Each row comes from the steps of one walk. Every step used is in the known rows, and no mark comes twice. Write the walk behind each row, first mark first.
(in the rows, 128 means zero)
Known rows:
G, Z, E: [204 137 130 143 146 145  92 124 105 147 126 127 150 151 105 131 135 105
 129 134 153 123 148 101 119 118 158 139 166 110  92 116 129 148 121 150
 127 148 165 109 124 119 116 130  80 109 131 122 108 100 134  75  82 125
 146  45 168 127 134 182   4 134]
K, E, Z, G: [164 123 136 132 129  81 111 106 155 174 164 139 139 155 104 113 130 134
 128 144  94 127 157 131 144 128 130 136 104 106  84 122 136 109 108 152
 163 163 142 100 104 123 145 138  74 133 148 138 124  97 130 113  96 119
 111 117 140 129 121 130 116 145]
Z, H, C, W: [ 89 106 119 163 133 179 124 117 106 125 110 127 139 162 140 135 135 109
 112 121 150 138 132 208  79 138 134 132  85 120 115 146 122 133 122 159
 129 111 106 129 139 114 110 111 108 123  89 128 102 101 153 108 132 101
 175 167 138 167 185 123  93 143]
C, H: [129 131 125 134 113 174 132 116  89 139 112 102  63 163 112 121 136  79
 125 126 169 128 127 149 105 142 137 140 115 126  89  91 105 161 102 151
 155 147 125 127 122 115 104 117  93 129 133 136 108  94 146  83 139 109
 153 135 145 130 123 129  78 132]
V, G, Z, W, K, E: [188 114 132 137 135 120  71 124 121 143 118 124 181 139  94 124 109 114
 110 142 171 130 143 132 168  72  99 151 157  94  99 101 137 146 138 135
 183 127 145 106 126 136 128 139 126 103 108 127 126  88 162  73  52 134
 115  96 135 125 130 163 169 108]
E, Z, H, C, W, V, G: [140  84 123 155 159 137 120 119 109 173 130 132 145 133 140 137 134  95
 120 127 147 127 137 152 111 138 135 136 129 112 136 163 153 125 107 145
 140 135  95 107 136 117 123 136 105 136  76 111 109  93 124  99  91 110
 147 131 141 150 178 129  95 145]
T, W, V, G: [122 184 138 138 117 129 133 120 121 169  95 121 144 123 122 131 124 112
 115 134 167 133 145  91 178 151 110 154 155  91 136 134  93 118 124 122
 141 113  78 131 117 132 126 143 158 112 150 131 139 108 127  99  99 122
  93 134 134 113 131 138 176 127]
E, Z: [148 102 127 140 138 128 138 115 117 174 137 120 109 136 108 117 135 127
 135 128 140 128 147  95 109 137 145 134 136 112 125 136 142 128 124 138
 158 175 128 104 123 127 105 127 119 145 132 127 114  86 134  78  96 114
 132 112 161 130 117 134  83 137]
G, Z, W, K, E: [196 136 134 140 135 141  97 124 126 141 138 120 160 136  99 118 126 120
 118 137 162 140 144  97 159  89 131 141 149 106 100 104 128 119 133 137
 191 144 150 107 125 139 129 127 112 117 130 107 129 101 164  78  81 128
 132 111 157 128 120 146 137 103]
G, Z, W: [192 120 128 145 141 167  95 121 113 130 120 115 153 138 116 135 129 112
 127 134 154 141 141 105 123  97 131 145 140 104  98 111 122 126 128 142
 194 155 162 106 129 139 123 134 116 117 107 124 117  92 163  62  92 127
 144 115 163 124 123 158  93 116]
T, W, Z, E: [ 82 128 140 140  97 158 143 115 118 146  95 125 135 142 113  98 132 123
 118 129 138 135 150 108 117 154 145 141 175 107 106 128  97 145 135 144
 118 125 102 133 114 136 124 108 115 120 167 140 131 105 109  92 110 131
 117  80 171 121  97 152  46 136]
K, E: [137 144 132 128 106 107 129 116 148 147 141 134 141 164 101 110 125 146
 121 136 105 132 155 131 133 115 111 136  83 105  79 105 112 133 117 148
 155 151 152 114 111 124 132 129  91 122 164 130 125 102 153 106 104 118
 124 131 137 142 108 116 178 145]
J, W: [ 94 139 128 128 108 107 146 117  99 134 115 115 123 154  92 106 126 104
 132 121 155 131 146 134 129 157 139 136 151 100 156 116 122 113 139 136
 144 143 138 113 129 144  67 120 134 113 140 166 120  99 142 108 134 123
 126 150 153 125 125 155 140 213]
V, W, Z, G: [ 54 115 140 136 102 143 122 104  80 124  73 117  84 150  92 112 148 102
 129 135 151 141 146 106 115 135 154 159 123  99 116 103 114 108 143 133
 171 142 111 120 107 136 113 142 128 128 152 124 116  82 152  83 146 108
 127 126 148 115 111 161  66 152]
G, Z: [206 130 127 138 137 157 102 122 106 135 124 114 157 133  99 134 135 119
 134 130 159 126 147  89 121 130 133 136 155 106  99 110 128 142 130 137
 153 163 143 113 132 125 112 135 114 118 131 125 112  88 147  80  89 118
 145 104 165 128 129 155  77 123]
H, C, W: [100 103 119 144 112 175 127 116 132 115 107 113 132 151 131 128 128 137
 119 121 134 143 149 237  98 127 119 132  74 120 128 121 114  78 117 158
 168  98 130 129 147 132 110 110 108 125 126 154 111  97 163  94 131 109
 161 132 145 146 128 137 113 157]
V, G, Z: [189 111 127 136 137 137  73 123 102 138 104 119 176 136  94 137 117 111
 119 137 172 121 144 117 140 101 103 147 168  95 107 104 136 161 140 133
 158 134 131 113 131 122 115 148 129 102 100 140 113  79 150  71  62 125
 126  94 140 124 139 172 119 125]
T, W, V, G, Z: [151 185 137 138 132 134 120 122 115 167 102 120 161 114 114 142 125 106
 117 134 165 130 144  82 180 156 110 153 167  90 130 135  97 121 125 123
 137 119  82 129 123 130 132 151 152 109 136 126 139 110 122  97  92 128
  97 121 136 113 134 146 171 121]
K, E, Z, H, C, W, V: [145 111 132 143 134  99 128 117 149 169 160 145 160 149 133 119 130 125
 117 134  98 129 148 146 130 131 121 135  95 109 102 147 141 118  92 152
 150 143 114 106 122 119 148 138  72 140 117 110 124 112 134 125  96 112
 132 137 139 156 153 104 161 146]
W, J: [130 209 130 137 112 132 154 118  99 152 162 111 135 139 100 116 130 114
 135 118 127 142 136 131 101 122 134 141 132  97 119 110  89 138 126 121
 153 143  97 100 117 124  85 125 165 124 158 144 105  95 164  86 127 158
 126 147 130 123 116 154 125 168]
J, W, T: [111 174 133 122 131  96 148 119 101 155  97 111 139 158  94  94 125  95
 126 125 148 125 136 105 138 185 137 140 182 101 173 118 115  86 133 139
 127 130 119 119 128 137  52 112 133 117 164 165 138 106 140 101 133 107
 125 164 157 124 150 148 152 218]
Z, H, C, W, V, G: [ 97 109 122 159 142 167 115 119 107 135 101 130 151 151 146 147 129  90
 110 125 156 136 134 204 107 124 121 139  98 114 123 149 124 132 116 153
 135  97  97 130 137 112 118 127 116 118  72 118 102  99 149 110 117 104
 161 173 120 162 195 126 118 143]
E, Z, H, C, W: [131  84 121 155 153 147 129 115 110 164 142 128 133 141 138 120 139 113
 125 123 138 131 134 153  84 150 147 129 120 118 123 164 148 130 117 151
 140 149 100 110 138 120 112 120  98 145  89 122 109  96 127  95 109 106
 164 131 159 155 164 124  68 141]
T, W, K, E: [123 203 139 132 107 114 149 118 143 163 137 124 148 133  89  95 126 152
 108 128 167 141 143 108 178 161 126 136 151  98 115 121  95 118 146 129
 133 121  86 137 115 137 123 103 137 122 202 130 152 119 136 111 106 128
 114 131 151 129 103 114 186 103]
J, W, Z: [ 68  88 136 120  83 121 152 114  97 125  97 115 130 150  81 102 130  85
 135 117 149 124 150 120 119 148 138 135 181 104 152 109 132 124 140 135
 138 145 128 112 125 147  76 124 128 114 139 156 115  88 128 112 114 126
 114 137 168 122 110 155 122 213]
T, W: [110 173 132 143 110 147 144 116 117 145 111 115 130 131 116 108 129 136
 123 129 144 143 142 111 125 172 128 141 137 100 118 131  87 129 138 137
 140 140  96 136 122 135 113 112 142 124 173 152 137 110 133  92 125 123
 129 131 162 123 106 136 120 129]
J, W, K: [ 98 162 135 122 108  97 156 119 108 147 125 111 121 152  66 100 126 103
 127 119 198 131 144 127 173 150 144 132 179 103 169 110 129 101 152 125
 141 121 125 119 124 143  61 113 152 108 166 143 131 102 151 116 117 125
 122 149 149 125 123 142 177 188]
C, W: [110 107 124 162 109 146 143 115 156 126 104 109 147 143 121 105 121 168
 123 124 142 149 163 153 106 112 118 140  96 111 164 128 126  99 134 143
 187 134 132 130 121 137 119 118 139 123 130 166 122 102 198  83  90 114
 125 139 132 130 103 146 120 136]
H, C, W, V, G: [113 107 126 140 116 162 120 119 131 129  96 118 143 141 136 150 123 121
 113 126 151 137 151 226 136 116 105 142  86 113 141 121 120  67 108 147
 172  78 121 124 144 127 120 137 122 117 112 140 113  96 162 100 109 110
 142 132 124 138 145 137 153 153]

Which walk is each row?
[140 105 135 147 144 134 135 118 126 183 125 122 107 132 123 135 131 105
 131 135 139 139 146  91 144 103 142 148 127 109 132 140 137  91 108 133
 198 157 140  96 118 141 126 142 123 144 110 105 122  92 144  69  92 120
 120 121 144 121 123 130 120 133]	E, Z, W, V
[135 145 137 125 127  95 123 124  96 153 107 121 149 140  95 136 121  70
 129 128 175 118 145 108 185 141 118 148 182  93 170 119 132 100 122 121
 144 124 121 104 129 137  90 160 146  97 113 138 118  98 132 118  96 126
 101 136 137 116 153 164 191 208]	J, W, V, G, Z
[103 120 126 140 111 166 135 118 136 124 113 112 134 148 115 120 127 145
 113 119 165 142 149 235 130 123 123 130  91 121 139 117 120  69 129 148
 167  89 118 135 146 133 105 107 122 123 143 139 120  97 171 100 118 109
 159 135 137 145 129 128 135 141]	H, C, W, K
[176 120 123 150 148 139  73 124  95 129 127 125 197 130 117 134 117 105
 115 130 164 125 132 166 115 109 106 144 159  96 115 125 133 164 131 138
 147 117  93 109 140 120 115 140 126 102  70 141 107  89 150  90  71 139
 140 112 131 139 169 174 117 133]	V, G, Z, H, C, W, J
[135  89 129 151 138 134 130 115 124 168 130 119 105 139 125 120 130 119
 129 134 134 142 142 108 115 107 143 142 127 110 123 136 138 110 122 140
 197 166 145  98 121 141 119 125 117 146 117 128 122  90 145  60 100 123
 134 117 163 126 112 139  95 135]	E, Z, W
[ 92 197 134 137 142 123 135 118  77 147  76 112  97 158 101 103 140 117
 114 134 148 144 126  69 115 174 149 160 126  95 144 113  95  87 136 131
 154 135 100 128 119 134  79 124 132 137 181 126 146 103 169  65 160  91
 152 152 150 128 141 141 128 153]	V, W, T
[155 119 132 131 121  89 127 115 148 170 164 138 142 153 107 103 128 144
 126 134  94 128 155 117 131 129 126 136 103 106  89 123 136 131 107 148
 157 168 140 102 114 126 135 131  77 139 159 125 127 101 136 105  92 120
 123 114 149 141 111 114 154 146]	K, E, Z
[ 75  50 129 162  98 163 147 112 141 119  87 116 155 144 127  98 127 142
 124 121 142 142 159 141  87 107 124 136 127 116 159 138 140 134 137 144
 167 136 107 129 119 133 130 117 136 126  98 144 118  94 180  95  79 111
 126 142 142 142 115 142  83 131]	C, W, Z, H
[133  93 125 152 153 139 134 117 114 170 143 127 130 138 128 119 139 116
 121 122 158 131 137 150 107 146 150 129 135 118 132 161 152 124 121 147
 142 142  99 114 138 119 106 111 108 145 100 109 117  97 133  98 101 108
 156 130 153 155 161 120  83 131]	E, Z, H, C, W, K
[156 154 139 121 118  94 149 119 151 182 160 130 131 145  72  98 127 142
 114 130 174 130 152 103 187 114 134 129 141 109 115 111 138 115 138 130
 156 129 125 115 112 127 115 115 116 131 181  99 138 100 154 107  74 114
 123 125 135 136 113 105 192 103]	W, K, E, Z
[195 128 126 150 156 161  98 122  91 138 127 125 164 140 111 134 139  89
 128 128 164 124 135  94 105 138 141 135 154 108  97 132 132 173 133 142
 131 160 122 116 131 114 113 134 109 117  95 110 109  95 138  92  95 112
 157 132 162 147 167 144  61 119]	G, Z, H
[ 69 115 133 141 102 173 142 114 106 132  96 125 149 132 121 111 137 104
 117 123 140 135 136 133  99 173 134 136 159 108 103 140  97 157 136 145
 116 126  67 136 130 130 122 106 124 129 144 129 126 103 105 106 128 121
 136 135 171 140 129 127  88 128]	T, W, Z, H, C
[178  94 120 150 146 147  68 123 100 128 107 124 191 136 116 140 117 110
 112 132 172 125 136 164 119 107 105 144 154 100 109 124 143 162 133 146
 147 120 117 115 141 120 123 143 121 104  66 137 107  87 149  83  69 122
 143 109 135 141 167 167 117 126]	V, G, Z, H, C, W
[117 197 137 138 118 142 152 119 125 169 104 118 130 126 120 133 132 113
 122 128 151 139 147  86 169 166 122 149 143  99 135 138  87 108 120 125
 135 125  88 134 117 133 125 136 156 119 170 126 139 113 125 103 117 122
 102 142 140 116 123 126 165 128]	T, W, V
[139 106 126 141 130 163 107 121 127 128 104 118 160 136 135 145 125 114
 118 125 149 134 149 223 137 118 108 141 103 114 134 122 125  67 107 146
 172  84 122 124 150 128 121 142 113 115  98 135 112  96 155 102 101 114
 144 122 130 139 151 145 145 149]	H, C, W, V, G, Z
[ 80 215 129 144 117 124 145 117  62 134 134 114  97 142  99 110 141 109
 127 120 138 151 125 107  97 144 150 159 111  87 130 111  83 124 135 117
 167 147  80 104 118 136  80 136 160 130 178 132 120 100 174  78 171 144
 141 139 138 123 117 162 134 174]	V, W, J
[150 133 134 136 123  90 130 116 148 169 179 138 145 150 118 100 123 132
 123 135  84 139 145 128 126 105 124 142 102 101  89 123 123 127 103 146
 182 165 137  87 112 136 139 128  88 139 151 126 126 105 144  98 102 142
 124 124 143 137 107 125 166 149]	K, E, Z, W, J
[117 152 137 118 111  64 155 119 119 163 151 123 136 150  70  86 124 112
 125 122 166 128 146 122 182 155 138 130 169 100 159 117 141 101 139 130
 140 134 122 108 122 144  78 115 121 118 170 136 135 108 138 129 108 125
 110 135 153 130 118 133 203 189]	J, W, K, E, Z
[ 88  68 126 139 104 177 116 108 134 112  94 113 134 145 126 129 133 127
 122 125 128 137 155 238 100 124 124 133  94 121 123 114 123  68 120 158
 172  93 124 127 140 132 123 118 105 127 118 155 107  87 151 103 119 109
 145 130 141 136 128 146  73 160]	H, C, W, Z, G
[159 129 137 133 137  91 125 116 153 174 152 135 148 155 121  95 124 132
 117 142  92 136 146 110 135 119 123 141 107 106  92 126 128 104 103 152
 181 165 143 100 113 134 136 123  77 144 152 125 139 108 142  87  95 117
 124 126 149 139 124 115 165 142]	K, E, Z, W, T
[116 111 127 136 115 141 131 117 146 139 137 122 141 144 117 115 127 152
 113 123 146 139 148 227 135 127 123 129  93 119 129 123 131  68 119 153
 168  92 124 122 145 133 115 108 102 133 137 132 125 103 160 109 109 110
 152 120 140 149 129 120 148 136]	H, C, W, K, E, Z
[117 196 136 136 108 136 155 119 130 162 120 113 132 129  92 103 129 143
 113 125 193 142 139 102 171 165 134 135 161 102 134 127  94 120 153 125
 135 120  82 141 119 138 107 101 157 123 193 131 150 112 139  96 111 122
 123 132 153 122 105 124 157  99]	T, W, K
[148 111 132 135 124 101 123 115 153 167 160 137 140 155 118 103 125 141
 120 140  93 137 153 121 134 106 122 140  99 106  87 123 130 120 106 150
 185 163 152  96 114 135 144 130  79 140 145 124 129 103 144  93  96 128
 121 123 150 139 108 117 162 141]	K, E, Z, W
[125 120 134 157 118 108 148 118 168 156 142 122 159 141 116  77 122 174
 113 126 160 143 159 140 151 113 125 132 112 111 162 139 148 103 138 138
 173 129 103 126 116 133 133 106 126 129 129 130 141 113 192 107  68 113
 121 140 125 143 121 123 171 106]	C, W, K, E, Z, H
[122 133 133 150 104 115 149 117 177 143 130 117 155 145 100  87 117 181
 114 126 161 147 165 146 160 101 115 134 103 110 162 120 133  83 140 136
 185 119 119 131 115 138 132 108 135 122 151 142 141 110 204 102  68 116
 114 137 121 134  98 126 182 109]	C, W, K, E
[119 183 135 135 122 120 142 119 131 170 150 130 150 130 113  96 132 133
 107 126 162 137 135 134 166 178 134 132 148 105 108 141 106 123 135 138
 120 119  68 134 126 133 126 103 119 129 180 116 148 121 115 121 115 124
 130 134 157 142 129 106 170 108]	T, W, K, E, Z, H, C
[173 139 135 132 144 145  98 126 104 164  95 130 159 134 117 179 126  71
 119 134 181 119 140 114 180 107 107 153 145 100 121 123 129 121 107 126
 138 101 108 112 130 113 125 176 136 104  83  92 109  87 136 103  77 110
 112 134 117 129 184 142 163 137]	W, V, G, Z, H, C
[195 157 129 148 140 154 101 122 103 133 148 113 159 128 113 129 128 105
 131 129 142 140 135 107 115  98 136 145 149  99 102 111 111 131 124 135
 191 158 137  95 127 139 115 132 133 118 118 124 113  97 163  67  98 149
 139 115 161 122 125 168  98 131]	G, Z, W, J
[101 125 119 161 149 168 127 118 107 133 103 126 148 158 142 126 133 102
 109 124 143 135 128 191  82 150 134 134  99 121 121 150 118 124 123 164
 125 107  99 136 139 112 104 100 106 128  99 130 112 104 149 101 132  93
 179 174 140 166 194 121  95 148]	Z, H, C, W, T
[122 157 134 146 142 155 127 117 131 152  78 109 121 161 127 119 120 113
 110 142 138 150 134 112 125 106 126 153 116 109 126 113  98  85 126 148
 203 129 151 121 118 142 106 101 132 134 144 136 138  99 177  46 119 105
 144 157 146 124 134 136 127 136]	Z, W, T
[190 111 125 146 154 137  70 124 102 138  99 124 199 139 118 128 117 107
 106 135 174 123 134 147 123 121 104 145 168  98 119 126 137 149 129 146
 142 115 106 120 141 117 117 136 119 108  77 139 118  89 149  83  68 114
 144 116 139 141 179 165 106 129]	V, G, Z, H, C, W, T
[191 123 124 152 155 171  97 124 102 135 124 127 174 132 132 151 140  90
 124 124 163 126 134 141 118 138 134 135 137 112 113 140 133 136 113 145
 136 137 108 119 144 116 123 141 100 117  78 104 108 101 138 106  98 111
 160 131 151 151 182 140  85 127]	G, Z, H, C, W, V
[143  98 134 146 148 126 124 118 126 184 120 124 114 132 125 138 125 105
 123 139 147 137 145  97 153  94 128 150 142 105 138 138 142 104 110 130
 199 150 137  94 120 140 128 149 126 138  97 114 120  88 143  65  80 123
 113 120 138 119 129 138 130 133]	E, Z, W, V, G
[ 94 131 141 137 100 156 130 104 125 141  92 117 130 130 105 110 137 118
 124 135 143 134 151 109 127 167 133 142 163 102 104 124  99 121 139 139
 142 135  86 133 109 136 135 120 137 120 160 152 128  96 113 102 113 125
  99 122 165 108 100 148  65 126]	T, W, Z, G
[149 128 129 144 132  97 127 116 138 163 186 142 169 149 131 105 129 132
 122 129  89 133 142 164 105 135 125 132 101 107  97 142 132 136 100 153
 147 149 103  97 123 121 136 127  78 140 128 125 121 111 135 124 109 129
 139 131 141 159 139 117 154 160]	K, E, Z, H, C, W, J
[ 95 115 121 160 135 170 130 118 112 131 118 127 138 154 135 131 133 104
 110 119 168 139 132 211 101 132 137 129  91 121 125 144 124 133 132 154
 131 103  98 134 137 114 109 103 117 126  97 116 112 101 155 112 124 101
 172 168 134 166 183 120 111 128]	Z, H, C, W, K
[123 114 129 141 120 135 119 112 151 142 138 121 140 143 118 119 130 142
 115 128 146 139 152 240 144 128 125 129  85 119 127 122 133  49 117 156
 168  88 124 123 139 132 124 110  97 129 135 142 124 102 154 115 110 112
 146 124 135 140 135 128 124 140]	H, C, W, K, E, Z, G
